Each row was made from one walk, in order. Every step used is in the known rows, and no mark comes twice. Write each row's walk.
In the rows, zero is written as 128.
Known rows
vumok -> suve: [128 104 114 167  84 158 148 152 108 160 162  98 139 201 130 155 130 151
 140 142 161 182 145]
miti -> dizol: [135  72  97 174 112 152 122 149 133 173 152  72 152 191 125 179 112 164
 155 133 150 198 162]
siba -> suve -> vumok -> tofi -> peke: [125 150 117 154  78 174 124 116  81 143 155  90 137 174 119 168 161 162
 138 143 129 154 132]
dizol -> miti -> suve -> siba -> tofi: [114 112 132 147 149 153 137 136 115 181 171 110 163 179 116 151 119 150
 180 167 146 168 180]
vumok -> suve -> siba: [126  98  94 155 101 153 146 156 102 164 171 110 163 183 129 153 123 130
 144 145 157 180 148]
tofi -> siba -> suve -> miti: [111 119 107 136 117 172 138 150  75 194 175  96 135 195 111 182 145 178
 159 136 140 143 151]
viveb -> suve -> vumok -> tofi -> peke: [137 135 136 146  77 160 125 146 107 129 172 109 149 154 135 160 183 161
 113 149 121 179 126]
dizol -> miti -> suve -> vumok: [132 131 160 154 131 152 134 150 146 153 162  91 167 172 119 162 151 128
 136 176 156 196 144]
tofi -> viveb -> suve: [133 106 135 148  86 163 152 167 115 184 165  82 168 180 146 166 153 176
 122 158 139 195 153]
viveb -> suve -> vumok -> tofi -> miti -> dizol: [151 121 131 179 103 171 124 146 127  94 143 125 171 152 146 153 159 163
 119 131 106 190 120]
miti -> suve: [130 106 133 161 104 138 156 135 143 184 166  64 132 214 116 160 129 158
 157 148 168 192 159]
vumok -> suve -> siba -> tofi: [126 111  93 156 110 169 136 136  95 167 167 124 161 186 125 144 118 148
 168 135 146 158 171]
miti -> suve -> siba -> tofi: [126 117 113 150 131 152 143 120 128 185 172  89 158 200 113 148 118 159
 185 142 155 169 189]
tofi -> vumok -> suve -> miti: [138 109 114 150  85 159 146 152  86 112 159 127 129 165 105 133 159 162
 102 157 152 195 114]
viveb -> suve -> siba -> tofi -> miti -> dizol: [127  81 104 166 148 173 124 142 118 149 160 134 192 160 134 155 121 172
 146 128 111 163 165]
viveb -> suve -> siba -> tofi: [124 105 103 140 130 168 135 143 120 176 179 118 168 193 131 154 135 167
 162 139 140 163 187]
peke -> suve: [128  80 126 154 107 155 151 139 137 190 161  91 121 212 116 162 138 150
 143 148 152 178 156]
dizol -> miti -> suve -> siba: [114  99 137 147 142 136 146 157 120 181 174  92 168 174 121 163 125 132
 155 177 157 193 155]
viveb -> suve -> siba -> tofi -> peke: [114  93 111 135 123 166 123 141  96 187 186 118 171 163 119 165 142 166
 139 143 126 153 172]
tofi -> peke: [120  78 120 151  94 149 114 143  96 187 172  80 129 158 110 181 125 159
 138 142 153 184 138]
vumok -> tofi -> siba: [131 117 101 156  84 150 118 144  85 159 176  81 116 184 132 168 132 164
 194 136 140 167 134]
siba -> tofi -> peke -> suve: [121  85 129 151 111 173 130 115 106 196 160 102 120 190  98 161 140 172
 144 145 132 140 170]

Write each row's walk
[149 138 119 163  85 160 111 136 117 125 159  99 133 172 131 154 145 148
 159 136 151 193 130]	suve -> vumok -> tofi
[144 132 139 158 116 150 138 134 161 157 163  74 157 191 115 156 150 139
 143 152 167 196 151]	miti -> suve -> vumok
[140 122 130 147 111 169 131 158 153 145 174 104 166 184 134 165 165 148
 121 147 153 191 151]	viveb -> suve -> vumok
[126  80 120 154 150 171 130 121 108 175 161 137 141 173 104 146 118 152
 157 137 129 144 156]	peke -> suve -> siba -> tofi -> miti
[133 103  81 143 122 162 110 123  97 142 172 110 145 162  99 140 119 166
 170 151 158 178 159]	suve -> siba -> tofi -> vumok
[134 123 151 176  88 143 149 121 107 136 150  90 114 182 126 144 131 171
 159 141 140 185 119]	vumok -> tofi -> miti -> suve
[123 122 141 144 133 160 144 141  92 191 161 101 191 152 123 148 126 157
 164 179 132 177 170]	dizol -> miti -> suve -> siba -> tofi -> viveb
[135  96 136 144 110 163 126 134 133 172 161 102 144 161 100 167 161 131
 107 154 138 165 136]	tofi -> peke -> suve -> vumok
[134  63 113 185 122 154 112 143 116 154 146  94 153 156 121 170 104 163
 142 126 137 192 130]	tofi -> miti -> dizol
[117 144 106 143  89 171 142 137  56 164 169  99 115 193 122 169 155 187
 173 136 126 141 140]	vumok -> tofi -> siba -> suve -> miti
[138  70 106 162 121 161 122 161 118 166 153  96 153 167 116 171 127 170
 138 128 141 200 155]	suve -> miti -> dizol
[124  98 123 148 139 176 124 142 104 160 173 139 168 164 128 148 127 169
 146 130 129 157 157]	viveb -> suve -> siba -> tofi -> miti
[134  80 120 155 117 160 146 173 136 161 159 108 163 182 132 172 155 180
 114 134 125 195 162]	viveb -> suve -> miti -> dizol
[142 103 125 154 113 188 141 160 110 167 146 108 189 163 136 157 160 205
 122 136 103 179 177]	siba -> tofi -> viveb -> suve -> miti -> dizol
[115 103  91 153 126 174 136 147  89 180 161  89 162 193 114 190 139 180
 157 132 120 147 162]	tofi -> siba -> suve -> miti -> dizol
[133 123 104 145 124 148 141 111 118 146 171  96 152 184  98 131 131 164
 168 163 157 180 167]	miti -> suve -> siba -> tofi -> vumok
[144 164 129 151  93 147 137 130 124 137 173  72 145 184 128 153 160 143
 176 149 138 172 131]	miti -> suve -> vumok -> tofi -> siba
[130 107 124 155  91 164 147 161  97 155 160 122 133 179 119 150 144 156
 122 139 150 184 134]	vumok -> suve -> miti
[120 126  88 161  99 173 143 138  69 157 154  94 139 195 125 177 149 187
 171 131 105 147 151]	vumok -> tofi -> siba -> suve -> miti -> dizol
[129 113 150 170 122 160 133 111 121 165 151  99 131 188 110 144 120 180
 167 135 146 166 155]	siba -> tofi -> miti -> suve
[146 162 167 159  89 156 144 147 106 130 145  89 172 148 137 147 165 146
 137 186 126 202 124]	dizol -> miti -> suve -> vumok -> tofi -> viveb
[135  87 107 170 101 165 148 161 109 146 146 113 159 172 125 158 138 159
 121 131 134 189 146]	vumok -> suve -> miti -> dizol
[132  77 122 158  91 160 141 138  96 154 144 110 122 158 110 162 162 171
 113 141  97 167 137]	vumok -> tofi -> peke -> suve -> miti -> dizol
[130  97  91 148 133 162 111 132 106 184 173 106 150 177 113 155 106 159
 185 131 155 169 179]	suve -> siba -> tofi
[143 126 158 165 125 152 127 129 145 140 154  99 156 163 111 152 142 140
 129 147 153 191 119]	tofi -> miti -> suve -> vumok
[127 103 116 148 122 131 152 142 136 185 177  76 158 192 114 155 121 137
 163 152 166 193 167]	miti -> suve -> siba
[150 121 146 167 101 168 128 122 117 115 145 129 123 164 119 141 157 143
 129 143 125 171 104]	peke -> suve -> vumok -> tofi -> miti
[126 144 166 155  97 147 126 135 101 129 156  96 146 141 119 158 166 141
 126 176 130 182 116]	dizol -> miti -> suve -> vumok -> tofi -> peke
[115  68 112 135 119 147 138 139 108 204 177 103 147 164 103 170 138 131
 123 153 137 162 150]	tofi -> peke -> suve -> siba
[153 115 120 186 108 167 103 132 112  98 137 115 153 138 132 154 130 151
 142 125 121 192 109]	suve -> vumok -> tofi -> miti -> dizol
